Known rows, with every way that one mark hangs from another
U[V[Q]]: [-11  23 -11 -11  17 -15  -5  -8  -5   8   5  -5   9   8   0 -19  23 -10
   2   2 -12   7]
U[V[Q[P[T[E]]]]]: [ -8  40  -4  -1  21  -4   5 -24  -8  -4  16   1  -8   2   1   0  18  -7
   5  13   3  15]
V[Q[P[T[E]] U]]: [ -6  25  -5  -8  10   0   5   1 -22 -24  13  -6 -10  -2   2  18  -1 -21
   7  16  12  28]
T[E[P[Q[U[V]]]]]: [  5   4 -10  -3  -9  -5  -2  29 -14  28  13  -9  -4  15   2  10  16 -16
  12   8 -14  27]
Q[P]: [ 4 -8 -5 -4 17 -9 -2 14 -7 22  8 -2 27  1 -6  7 22  6 -3  5 11  1]
T[E]: [-15  -3   0   2  14  -8  -1 -11 -10  -2  -6  -4  26   3  -5   9  14   0
 -12  11  -2  20]
C[B[Q[P]] L]: [-19 -10  -7 -19  30   3  -2  50   2  46   3  -6  24  10  -8  -4  25 -16
   8  -4   4 -24]
V[Q[U]]: [ -9  10 -11 -16   6 -11  -5  15 -18 -10   1 -12   2   6   0  -2  10 -26
   3   4  -2  21]
C[B[Q[P[T]]] L]: [-19  -2  -6 -12  21   7   0  14  18  36  10  -8  25  11   7  -5  22 -18
  -3   0  -1 -25]
T[E P[Q[U]]]: [-23 -14  -4 -10  14  -5   4  26 -14   6  -6 -10  -7   8   2  32   8 -22
  13   5  -6  40]
L[C[B[Q]]]: [-25 -19  -2  -2  25   2  -6   5  14  34 -11  -9  15  21   8  -2  26  -1
 -14  -4  -5 -20]
L[C[B[Q[P[T]]]]]: [-16  -9  -2   1  24   9  -2 -10  22  35   5  -6  10  16  15   4  24   2
  -9  -1   5 -28]
L[C[B[Q[U]]]]: [-16 -15  -6  -8  10   2  -8  16   7  30 -10 -14  -1  13  10   7  14 -17
   1  -2  -4 -15]
L[C]: [ -8 -10   2   7   7  -7  -9   6   5  11 -10  -1  37   9   3  -4  23   8
 -26   3   3  -7]
V[Q]: [-18   3  -8 -10  21 -11  -5   9 -11  -4   0  -6  19  11   1 -10  18 -11
 -10   3  -4  15]
C[B[Q[U]] L]: [-19  -8 -11 -21   6   0  -5  42   3  30  -5 -16  15   9  -1  -3  11 -35
   6  -2  -9 -14]
W[U[V]]: [ -3   1  -4   2   8 -16  -7 -31  -6  23   7  -3  20   1   9 -18  16  11
 -11   7 -15  -7]
Q[P[T] U]: [ 12   6  -7  -3 -10  -5  -1  -8   1   4  15 -10  14  -5   9  14   4 -12
  -2   9   7   3]
U[V[Q[P]]]: [  2  24 -10 -13  24 -11  -2  16 -14  18  15   0   2   5  -8  -9  26  -3
  14   2   5   3]
E[T[P[Q]]]: [-14 -36  -3 -13  26 -11   1  -5  -1  29   0  -8   8  18   6  21  33 -13
 -11 -12  -2  36]
P[Q[U]]: [ -4 -16 -12 -12   1 -11  -7  39  -7  12   7  -9  -3  10   2   8   6 -21
  13   1  -5  13]
B[Q[P[T[E]] U]]: [ -2  10  -7  -3   6   2   4  13  -9   3  12 -13 -10  -2  -2  29   6 -25
   3   8  11   0]
B[Q]: [-15  -7 -10  -5  17  -9  -5  23   0  21  -1 -14  18  11  -4   1  27 -16
 -15  -6  -6 -15]
V[Q[P[T]]]: [-8 15 -7 -7 19 -4  0 -7 -3 -3 15 -3 14  7  7 -3 19 -8 -6  7  7  7]
U[V[Q[P[T]]]]: [ -1  33 -10  -7  15  -8   1 -23   4   8  21  -1   3   5   7 -10  21  -6
   2   5   0  -1]

Rows
[  9   7 -16   0 -23  -6  -5   1  13  33  23 -14   8  18  22  -4  16 -20
   0   2 -23   9] | E[P[Q[U[V]] T]]
[ -6  -4  -5  -3   6  10  -3   0  16  27   6 -12  -4  10  16  14  12 -12
   3   2   7 -21] | L[C[B[Q[P[T] U]]]]
[  3 -11 -13  -1 -19  -2  -6  13  10  19  18 -15  19  21  22   4  12 -22
 -10   4 -15  17] | E[P[Q[U] T]]
[ -1  10 -13 -24   9   0  -2  49   0  53  10 -10  -3   1  -7  -4  17 -29
  29  -3  -2 -27] | C[B[Q[P U[V]]] L]
[-12   3 -10 -18   6   7   0  30  13  32  11 -13  10   5   7   3   9 -33
  11   1   3 -21] | C[B[Q[P[T] U]] L]
[  1  11 -15  -6 -12 -12  -5  -7  15  14  18  -9 -11   7  17  -3   7 -24
  10   2 -18   4] | P[Q[U[V]] T]
[ 21  16 -12  -8  -6 -12  -3  12 -10  25  14  -7   2  -8  -5   7  12  -8
  20   6   4  -4] | Q[P U[V]]
[-13   0  -6  -4  -2  -4   0   0  -2 -13  10  -7  -8   6  11  18  -2 -24
   3  11  -6  27] | P[Q[U] T[E]]
[ 23 -14 -12 -12 -13 -11  -6   7  -6  46  21 -14  -3  17   7   8  31 -21
   1  -8  -7  26] | E[P[Q[U[V]]] T]
[-24  -6  -2   2  14  -4   0  -9   5  -6   8  -2   6  13  11   9   9 -10
  -8  10  -9  20] | P[Q T[E]]
[  4   3  -9  -9  12   3  -5  24   2  49   6  -8 -16   7   1   7  20 -11
  21  -3   4 -29] | L[C[B[Q[P U[V]]]]]
[-14 -18  -4   3  10  -1  -2  30 -12  23   6  -4  22  24   2  11  23  -3
  -7   8  -8  26] | T[E[P[Q]]]
[ -9  -7 -10 -23  15   3  -2  59  -5  40   4 -11   8   5  -7   5  13 -30
  20   0   7 -18] | C[B[Q[P U]] L]
[  3  10 -11 -18  14  -7  -2  35 -27   0  11  -7  -3   2  -8   9  11 -18
  16   7  15  15] | V[Q[P U]]
[  5  12  -2   1  -4  -1   4 -11 -11 -10  11  -6   6  -7   2  26  -1 -11
   2  17  12  20] | Q[P[T[E]] U]
[ 11  28  -5   0  -8  -4   4 -24  -5   4  17  -6  -3 -10   4  17   4 -12
  10  15   3  12] | Q[P[T[E]] U[V]]
[  4   6 -13  -6   0  -2  -1  15   3  16  17 -17   1   1   4  17  11 -28
  -1   0   7 -16] | B[Q[P[T] U]]
[-14  15  -6  -7  23 -16  -6 -17 -16   9   7  -2   5   8   9 -26  18   2
  -4   5 -14   1] | W[U[V[Q]]]
[ -6  15  -9  -3  -7  -8   0  -9   3   0  15  -7 -20   4  11   9   2 -23
  15  10 -16  19] | P[Q[U[V]] T[E]]
[-11   7  -3   3  21   2   5   4  -3   7  11  -8   3   5  -1  20  19 -12
  -9   5   8  -5] | B[Q[P[T[E]]]]
[-23  -3   5   4  29  14   2 -14  11  22   0  -3   4  13  10  17  18   1
  -7   6   8 -12] | L[C[B[Q[P[T[E]]]]]]
